Each row comes from the steps of one path. Every step used is in the known rows, and no mark comes twice. Write the path behind each row, first mark first.
Known rows:
sigu > toris: [-40 -30 -26   9 -33  26  32  20 -11 -25 -56  -8 -16 -47   7  28  -7  19
 -18  -6  28]
sigu > lisoz > fubu > sagi: [-35 -31 -35   6  -7   8  17  10  -9 -20 -37   7 -16 -30  11  32   0 -11
 -11   6  21]
lisoz > fubu > sagi: [-32 -40 -41  10 -24   4  14  24  -8   5 -42  -5 -18 -40  23  50  -8  -9
 -20   5  15]
sagi > sigu > toris > bera > lisoz > fubu: [-58 -25 -42   3  -6  30   4  28 -27 -30 -40 -17 -25  25  13 -13  10  34
 -20   4  18]
toris > bera > lisoz > fubu > sagi > sigu: [-42 -30 -45  17   1   3   1  22 -25  -5 -35  -7 -23  10  21  10  21  17
 -16  12   9]
fubu > sagi > sigu: [-23 -38 -39  29 -22   5  24  22 -23  -8 -53   1 -13 -62  13  30  10  15
 -13  15   6]
sigu > lisoz > fubu: [-38 -27 -29  -1 -10  28  14  19  -4 -21 -54  14 -12 -18   5  20 -20  -4
 -11   0  23]
fubu > lisoz > bera > sagi > sigu > toris: [-29 -24 -38  31 -34   0  42  40  -9 -21 -41   6 -16 -22  12   6  31  18
 -16  14  29]
vabib > sagi > bera > lisoz > fubu: [-47 -14 -35  15  17  10   8   4   8  23 -41  28  -9  -7   5  50 -21  -2
   5  -5  30]
vabib > sagi > fubu: [-38 -25 -44  27 -10  13  29  16 -19  11 -46  11 -20 -53  12  54 -17  11
  -5  -1  35]
vabib > sagi > sigu > toris > bera: [-31 -39 -34  21 -11  15  14  17 -21 -18 -22 -27 -17 -17  20  21  20  24
  -8  11  31]
vabib > sagi: [-24 -30 -24  29 -21   1  21   8  -4   7 -41   5 -14 -58  10  61  -7  -1
  -4   3  27]
toris > sigu > lisoz > fubu: [-41 -40 -30   9 -16  39  12  29 -22 -38 -46  11 -15  -9  15   5  -8  14
  -3  20   9]
bera > lisoz > fubu > sagi > sigu: [-48 -28 -51  27  -8   3  11  21 -27 -13 -46   7 -26 -28   8  14   6  16
 -16  14   2]
vabib > sagi > fubu > lisoz > bera: [-32 -13 -39  27 -23  10  34  27  -5  13 -37  29 -17 -24   1  48   4  -4
  -8  -3  50]
vabib > sagi > sigu > toris > bera > lisoz > fubu: [-54 -28 -43  18   4  16   0  15 -25 -22 -15 -20 -29  17  14   7  18  27
 -10  10  26]
fubu > sagi > bera: [-23 -27 -31  10  -5   7  29  12   4  20 -57  20   4 -44  14  55  -7  -2
  -3  -7  22]
sagi > fubu > lisoz: [-43 -10 -44  13 -27  25  43  28 -20 -19 -60  27 -19 -46 -10  18 -12  10
  -7 -12  42]
sagi > fubu > lisoz > bera: [-37 -11 -37  13 -31  23  37  43  -6   3 -63  35 -12 -16   1  27  -5   2
 -17 -11  42]
toris > bera > sagi: [-17 -32 -25  20 -15 -11  21  21  -8  18 -45  -4  -9 -15  33  43   8   6
 -10   4  22]
toris > sigu > lisoz > fubu > sagi > bera: [-35 -38 -38   6   8  27  17  19 -12 -16 -34  23  -3  -3  23  20   1   4
   7  17  14]

Which path is each row?
[-57 -27 -41   5  -9   7  10  14 -21 -20 -21 -20 -27  14  18  19  22  12
 -20  -6  28]
sigu > toris > bera > lisoz > fubu > sagi
[-23 -16 -18  15 -42  13  29  36   8   1 -60  29  -8 -22  -3  34   7  -7
 -17  -7  35]
fubu > lisoz > bera
[-55 -18 -24   8 -12  20  20  13 -20 -25 -48  -7 -19   3   3  10  14  28
 -14 -12  33]
sigu > toris > bera > lisoz
[-33 -23 -36  -7  14  16  17   8   5   1 -44  24   0 -13  12  36 -12 -13
  -1  -2  26]
sigu > lisoz > fubu > sagi > bera
[-39 -14 -17  15  -8  12  12  14 -13  -3 -59   9 -12   1   4  22   5  17
 -10 -10  24]
toris > bera > lisoz
[-29 -32 -42  21   3   5  17  23 -16 -19 -45   9 -17 -22  22   5  -1  10
  -6  24   7]
bera > sagi > sigu > lisoz > fubu
[-44 -25 -36  11  -4  -1   2  14 -15   4 -33  -4 -22  10  19  32  14   0
 -15   1  20]
toris > bera > lisoz > fubu > sagi
[-29 -33 -29  13 -17  -3  28  20 -14  -8 -36 -23 -14 -13  31  30  15  18
 -13   2  29]
sigu > toris > bera > sagi
[-52 -19 -32  14 -13  17  10  20 -10  -5 -60  15 -22 -15   2  24 -18  10
 -15  -5  16]
bera > lisoz > fubu
[-43 -27 -50  11  -8   9  35  26 -29  -5 -39 -17 -20  -9  36  23   5  29
 -14  -3  37]
sigu > toris > bera > sagi > fubu
[-16 -22 -32  37 -31 -10  33  43  -3   3 -51  23 -12 -24  12  19  23   8
 -11  16  21]
fubu > lisoz > bera > sagi > sigu
[-39 -46 -52   1 -17  18   7  31 -25 -22 -22 -35 -22   1  34  11  21  18
 -25  13  17]
lisoz > fubu > sagi > sigu > toris > bera
[-30 -32 -42  -2  -4  12  15  20   7  24 -49  12  -3 -24  25  55 -19 -12
  -9  -2  20]
lisoz > fubu > sagi > bera
[-51 -12 -35   1   8  24  11  19   4  15 -68  32  -5   1   4  28 -29   7
  -5 -13  22]
sagi > bera > lisoz > fubu
[-46 -14 -52  13 -15   4  47  26 -27 -25 -29  -3 -25 -10  15   8  21  22
  -8  -9  52]
sigu > toris > bera > sagi > fubu > lisoz
[-39 -12 -45  29 -17  10  39  15 -18  -9 -36  25 -24 -56  -8  39  -2   5
   2  -4  50]
vabib > sagi > fubu > lisoz
[-60 -31 -56  22 -11  12  18  20 -31 -35 -37 -10 -32 -25   7   2  15  27
 -19  10  11]
bera > lisoz > fubu > sagi > sigu > toris
[-34 -29 -40  30  -9  16  35  38 -28  -6 -52  26 -11   2  34  14   8  25
  -4  24  17]
toris > sigu > lisoz > bera > sagi > fubu
[-36 -32 -37   5  -4  31  10  26 -16 -29 -54   8 -13 -18   7  -2 -13  12
 -11  15  12]
sagi > sigu > lisoz > fubu
[-36 -33 -23  -2 -25  25  20  21 -13 -19 -46 -18 -11 -10  17  22   5  18
 -19  -8  34]
sigu > toris > bera
[-17 -18 -23  31 -34 -14  38  34   7  10 -48  27 -10 -24  12  43  16  -7
 -13   3  32]
fubu > lisoz > bera > sagi
[-20 -34 -38  36 -17  -5  28  27 -19   1 -58   3 -13 -52  22  25   3  21
  -9  20   5]
bera > sagi > sigu
